Each row comes from the steps of one walk. Every step used is in the known rows, and no mark comes twice. Write the walk behind each row, first mark first.
Known rows
R > X > L: [1.09 -0.22 -5.47 1.81 -1.46 -1.61 1.84 0.57 0.99 0.64 2.53 4.48 1.66 -1.35 0.84 -2.11 -0.33 -3.17 0.92 2.48 -0.15 2.61 -0.50 -2.21 1.15 2.31 -0.42 -0.39]
D > G > V > L > X: [1.35 -1.90 -1.85 -0.14 -2.42 -1.87 3.87 -3.17 3.17 0.87 3.04 5.06 0.73 -1.45 2.07 -2.01 -1.01 -2.24 -0.69 2.13 1.75 4.54 1.84 -2.72 0.94 -0.31 1.14 2.03]
K > N > D > G: [-4.74 -0.79 2.34 -2.74 1.21 -1.42 0.17 -0.46 3.34 2.18 -3.05 2.62 2.33 0.77 -2.07 -3.44 -1.65 4.81 0.68 -2.75 -0.05 -1.84 2.49 -0.88 4.50 -1.90 0.62 1.78]
G > V > L > X > N: [1.28 -0.33 -4.21 -0.44 -1.32 -0.63 2.06 -1.01 2.03 0.00 0.18 1.49 0.58 -1.71 2.26 -0.62 -1.65 -3.38 0.53 5.00 2.25 1.93 2.19 -0.27 -2.30 0.98 1.21 -0.17]
G > X > N > D: [-1.24 -0.73 -0.59 -2.06 1.15 -1.59 -0.05 0.90 1.86 0.62 -3.47 -0.61 2.13 0.50 -0.51 -2.20 -0.97 -0.88 1.27 3.34 2.29 -2.04 2.36 0.43 -0.41 0.38 1.63 0.20]
X > N > D > G: [-3.13 -0.43 1.53 -3.80 1.46 -0.72 -0.46 -0.35 1.82 1.37 -3.04 2.57 2.08 0.30 -0.93 -1.95 -2.74 2.58 1.16 -0.69 0.20 -1.85 3.04 1.00 3.16 -0.92 0.22 0.52]
X > Z > K > N > D: [-5.43 0.34 -0.18 -0.31 0.99 0.03 0.04 3.76 4.71 1.32 -5.22 -0.93 1.56 -0.25 -1.22 -2.93 -0.18 3.58 1.29 -0.46 0.35 -4.24 1.51 -1.90 0.46 -1.03 2.98 0.35]
C > X > Z > K > N > D: [-4.61 -0.55 -0.48 0.02 0.71 -1.24 0.34 4.34 3.77 1.03 -4.39 -0.38 1.56 -0.62 -1.81 -3.93 -0.23 3.01 1.08 0.61 0.02 -3.28 1.06 -2.19 0.82 -0.31 1.63 1.01]
K > N: [-2.83 1.19 -2.26 -0.35 0.22 -0.56 0.68 1.23 3.34 1.13 -2.62 0.10 1.11 0.10 -1.58 -2.52 0.34 1.53 0.63 -1.33 0.27 -1.90 1.54 -1.40 1.06 0.19 1.62 0.52]
N > K: [-1.36 2.30 -2.87 -0.55 -0.44 0.54 -0.04 2.21 3.94 -0.05 -1.84 1.23 0.09 1.32 1.18 -3.57 1.65 -0.57 0.93 -2.89 1.47 -1.47 0.14 -0.99 1.91 0.52 2.31 -0.09]
K > N > D: [-4.83 -0.47 0.40 -0.97 1.42 -1.09 0.47 0.70 3.82 1.69 -3.60 -0.38 1.82 0.51 -2.45 -3.66 0.27 3.34 0.55 -1.01 0.62 -2.24 1.44 -0.88 1.66 -0.92 2.39 0.79]
X > Z > K > N > D > G > V > L: [-4.35 -0.97 -0.91 -1.04 -1.14 0.43 2.88 0.24 6.19 2.42 -1.87 4.05 1.89 -1.90 2.96 -0.20 -1.90 1.61 0.00 -0.08 1.25 2.32 2.37 -3.60 0.50 -1.76 1.79 2.02]
D > G > V > L > X > R: [2.39 -2.46 -2.21 -0.04 -2.81 -2.87 4.74 -1.96 0.94 -0.56 4.66 5.75 -0.47 -1.11 1.46 -1.11 -1.19 -1.01 -0.80 2.66 0.88 2.82 -0.19 -2.62 0.36 -1.79 0.81 1.38]
G > D: [-2.37 0.32 0.11 -2.09 -0.69 0.78 -0.19 -0.82 1.90 1.04 -1.39 1.09 1.28 0.54 -0.19 0.07 1.12 -0.61 1.53 -1.44 0.69 -0.90 2.07 2.91 0.97 1.67 1.58 0.71]
N > D > G: [-3.13 -0.98 2.38 -3.24 1.01 -1.14 0.43 -1.01 2.31 1.66 -1.61 3.84 1.86 0.52 -1.30 -2.68 -1.60 2.75 0.44 -2.41 -0.25 -0.79 2.47 -0.26 4.40 -1.13 0.71 1.36]
V > G > D > N: [-4.82 0.29 1.11 -2.39 -1.96 0.87 -0.56 -1.81 2.29 0.72 -3.01 1.21 1.33 1.65 0.01 -0.71 2.13 0.84 1.67 -3.04 2.61 -0.59 1.07 3.74 0.95 0.96 1.68 1.28]
R > X > Z > K > N > D > G: [-4.02 -0.62 0.88 -1.09 0.38 -1.35 -0.09 2.19 3.55 2.10 -3.43 2.28 2.05 0.30 -0.74 -3.59 -2.44 3.81 1.46 -1.08 -0.28 -3.09 1.66 -2.30 3.69 -1.67 0.68 1.41]
G > X > Z > K: [0.43 1.47 -3.02 0.08 -1.29 0.36 0.72 5.24 3.17 -0.30 -2.64 0.98 0.73 -0.83 2.02 -0.66 -0.39 -2.75 1.52 1.80 1.07 -3.17 1.83 -3.04 -1.38 1.26 2.49 0.11]
Z > K > N: [-4.19 2.19 -2.63 -0.25 -0.03 0.22 0.20 3.00 4.14 1.41 -3.92 -1.23 0.90 -0.07 -1.33 -2.64 -0.23 2.92 0.92 -1.05 0.38 -3.51 1.92 -2.87 0.61 -0.04 2.19 0.95]
V > G: [-0.75 -0.62 0.50 -0.60 -1.32 -0.05 1.41 -2.18 0.78 0.68 0.50 2.11 0.63 -0.12 0.91 -0.87 0.12 -0.70 -0.17 -1.70 -0.33 2.03 2.68 -1.00 0.11 0.57 1.90 1.28]
R > X > L > V > G: [0.54 -2.27 -1.15 2.13 -3.54 -0.95 2.71 -2.74 0.49 0.71 3.69 5.19 1.40 -2.04 2.69 -1.03 0.52 -1.94 -0.44 0.26 -0.69 6.28 1.23 -3.15 -0.83 1.26 1.83 0.40]
X > R: [1.09 -0.17 -2.62 -0.60 -0.95 -1.38 2.51 0.97 -0.12 -1.05 2.02 3.10 -0.74 -0.13 -0.40 -0.64 0.24 -0.74 0.03 0.39 -0.52 -0.98 -0.53 -0.86 -0.08 -0.20 1.39 -0.47]
R > X > N > D > G > V: [-1.59 -1.93 0.33 -2.58 -0.23 -1.54 1.46 -1.26 2.30 2.23 -0.54 4.01 2.50 -0.22 1.22 -0.98 -2.78 0.81 0.33 -0.32 0.74 1.49 2.55 -0.77 2.84 -0.69 -0.39 2.42]

Write each row's walk
[-3.85 -1.80 1.83 -2.82 0.07 -1.22 1.88 -1.25 4.06 2.58 -1.59 4.01 2.78 -0.11 0.12 -1.24 -1.61 3.51 -0.25 -3.11 0.58 1.04 2.99 -1.63 3.61 -1.89 0.39 3.26]
K > N > D > G > V
[1.76 -1.59 -3.01 0.78 -2.51 -1.53 4.09 -2.59 3.21 0.46 3.05 3.79 0.33 -1.65 2.17 -1.92 0.04 -3.47 -0.78 2.99 2.02 4.57 1.32 -2.64 -0.63 0.45 1.99 1.37]
G > V > L > X
[-2.54 0.64 -3.54 1.43 -1.77 0.10 2.14 3.16 5.51 1.00 -2.50 0.66 0.88 -1.80 1.77 -1.50 -0.65 0.71 0.69 1.46 1.27 -1.12 1.58 -4.10 -1.41 -0.66 2.50 1.10]
G > V > L > X > Z > K > N
[2.78 -2.15 -3.42 0.91 -2.91 -2.59 4.92 -1.40 0.97 -0.96 4.75 4.51 -0.89 -1.31 1.51 -1.01 -0.06 -2.21 -0.84 3.52 1.15 2.88 -0.72 -2.66 -1.22 -0.99 1.58 0.80]
G > V > L > X > R
[0.05 -1.65 1.40 -2.50 -0.04 -3.12 0.99 -0.63 2.16 1.28 -1.24 3.21 2.58 1.26 -0.39 -3.05 -1.25 -0.40 0.58 0.62 2.08 -0.34 2.69 -1.90 3.16 -0.63 0.54 2.56]
N > D > G > X
[-2.50 -1.87 1.55 -0.35 -3.03 0.74 1.05 -3.21 1.26 1.08 1.01 3.57 2.15 -1.12 1.99 1.10 1.34 -0.16 0.78 -1.39 0.14 3.87 2.45 1.20 -0.60 1.16 2.04 1.05]
X > L > V > G > D
[-2.64 -1.56 1.25 -3.65 0.28 -0.64 1.35 -1.14 2.84 1.94 -1.52 3.98 2.58 -0.47 1.07 -0.06 -2.44 1.76 0.18 -1.43 0.77 1.03 3.44 -0.18 2.50 -1.10 0.06 2.28]
X > N > D > G > V
[3.18 -1.23 -2.74 0.64 -1.86 -2.84 3.15 0.18 -0.61 -1.74 3.59 3.09 -1.09 -0.25 -0.64 -2.18 0.25 -1.49 -0.02 2.56 0.20 -0.64 -0.87 -1.35 -0.18 -0.48 1.41 -0.10]
L > X > R
[-4.54 -0.32 1.39 -1.83 -2.84 0.94 -0.08 -2.28 2.49 0.62 -2.12 2.15 1.30 0.91 0.71 -0.57 2.68 0.72 1.32 -3.15 2.47 0.97 0.93 3.07 0.20 1.07 2.57 0.80]
L > V > G > D > N
[1.24 -1.15 -4.17 2.26 -2.96 -1.21 2.65 -0.35 1.45 0.31 3.60 5.87 1.41 -2.59 1.95 -1.73 1.00 -3.17 0.07 1.66 -0.47 5.06 -0.33 -3.13 -0.36 2.37 1.69 -1.23]
R > X > L > V
[-4.07 -0.23 -0.17 -0.19 0.54 -1.12 0.25 3.83 4.67 1.26 -5.07 -1.10 2.07 0.26 -0.88 -3.25 -0.23 2.34 1.36 0.96 1.55 -4.10 1.67 -2.69 0.21 -1.07 2.80 1.15]
G > X > Z > K > N > D
[-2.89 -1.88 1.33 -1.40 -0.86 -1.14 1.95 1.00 4.57 1.74 -1.88 3.64 2.33 -0.88 1.14 -1.46 -2.06 3.05 0.41 -1.21 0.84 -0.56 2.71 -2.72 2.41 -2.19 0.99 3.04]
L > X > Z > K > N > D > G > V
[-4.38 -1.23 -0.70 0.70 -0.50 -0.75 2.02 1.86 5.77 1.61 -3.15 0.33 1.68 -1.19 0.52 -2.77 -0.52 2.47 0.47 1.61 1.70 -0.98 1.52 -3.36 -0.42 -1.68 3.08 1.50]
G > V > L > X > Z > K > N > D
[-4.66 -0.53 0.44 -1.20 -3.11 0.87 0.25 -2.06 2.46 0.47 -1.51 3.33 2.01 0.07 1.14 -0.20 2.54 0.71 1.48 -2.32 2.39 2.00 0.58 2.65 0.08 1.18 1.87 0.54]
X > L > V > G > D > N
[-4.70 2.61 -1.65 -1.82 -1.40 1.24 -1.57 1.73 4.88 0.07 -4.43 0.49 0.71 2.75 0.81 -3.28 3.14 0.95 2.23 -4.24 3.80 -2.89 -0.77 2.63 2.39 0.58 2.25 0.31]
G > D > N > K
[-0.41 -1.54 0.97 0.25 -2.72 0.04 2.20 -2.85 1.02 0.47 1.86 3.66 0.61 -1.31 1.95 -0.60 1.05 -0.96 -0.81 -1.79 -0.64 4.44 2.46 -2.01 -1.04 0.72 3.19 0.59]
L > V > G
[-1.45 -0.88 -1.66 -1.83 -1.58 0.03 3.58 -2.79 4.19 2.05 1.40 5.82 1.33 -1.64 3.00 0.31 -1.39 -1.26 -0.87 -0.45 1.11 5.25 2.45 -2.51 1.21 -0.31 1.02 1.96]
D > G > V > L
[-2.34 -0.73 -1.52 -0.50 -0.67 -2.42 1.22 1.53 3.42 1.53 -1.79 3.54 3.79 -0.51 -0.10 -2.61 -1.60 1.81 1.19 1.86 1.69 -0.14 1.91 -3.88 2.39 -0.75 -0.29 2.13]
Z > K > N > D > G > X > L
[-4.03 -1.58 1.48 0.69 -0.97 -1.08 0.95 2.03 4.30 1.33 -3.77 -0.06 2.19 -0.46 0.37 -2.77 0.15 2.67 0.66 0.45 1.25 -1.38 2.14 -3.66 -0.90 -1.47 3.74 1.40]
L > V > G > X > Z > K > N > D
[0.88 -0.63 -3.03 -1.40 -1.27 -0.89 1.85 -1.55 1.98 0.37 0.15 2.74 1.00 -1.55 2.23 -0.69 -2.67 -2.18 0.61 4.15 1.93 1.87 2.75 -0.37 -0.78 0.18 0.33 0.43]
D > G > V > L > X > N
[-3.96 -1.57 -0.43 -1.67 -0.82 -0.57 3.21 -2.54 5.43 2.84 -0.53 4.45 2.09 -1.21 1.76 -0.97 -1.44 1.62 -0.71 -0.58 1.47 4.04 2.44 -2.88 1.67 -1.64 1.29 2.54]
K > N > D > G > V > L
[-0.54 -1.83 -0.28 1.07 -3.06 -0.09 2.62 -2.61 1.04 0.36 2.66 5.17 1.48 -2.26 2.49 -0.13 0.85 -1.01 -0.55 -0.79 -0.68 5.75 2.05 -2.53 -1.11 0.84 2.29 0.27]
X > L > V > G
[1.66 0.60 -3.51 -0.75 -0.30 -0.89 0.27 0.60 0.48 -0.81 -1.01 0.03 0.33 -0.66 0.11 -1.81 -1.27 -2.67 1.35 4.03 1.25 -1.60 1.97 0.99 -1.35 1.48 0.98 -1.05]
L > X > N
[-1.94 -2.23 -1.34 -2.20 -0.86 -1.29 3.03 -1.85 3.19 1.92 0.38 4.99 1.92 -1.97 2.14 -0.77 -2.31 -0.72 -0.50 2.10 1.21 5.03 2.40 -1.67 0.85 -0.07 -0.38 2.17]
C > X > N > D > G > V > L
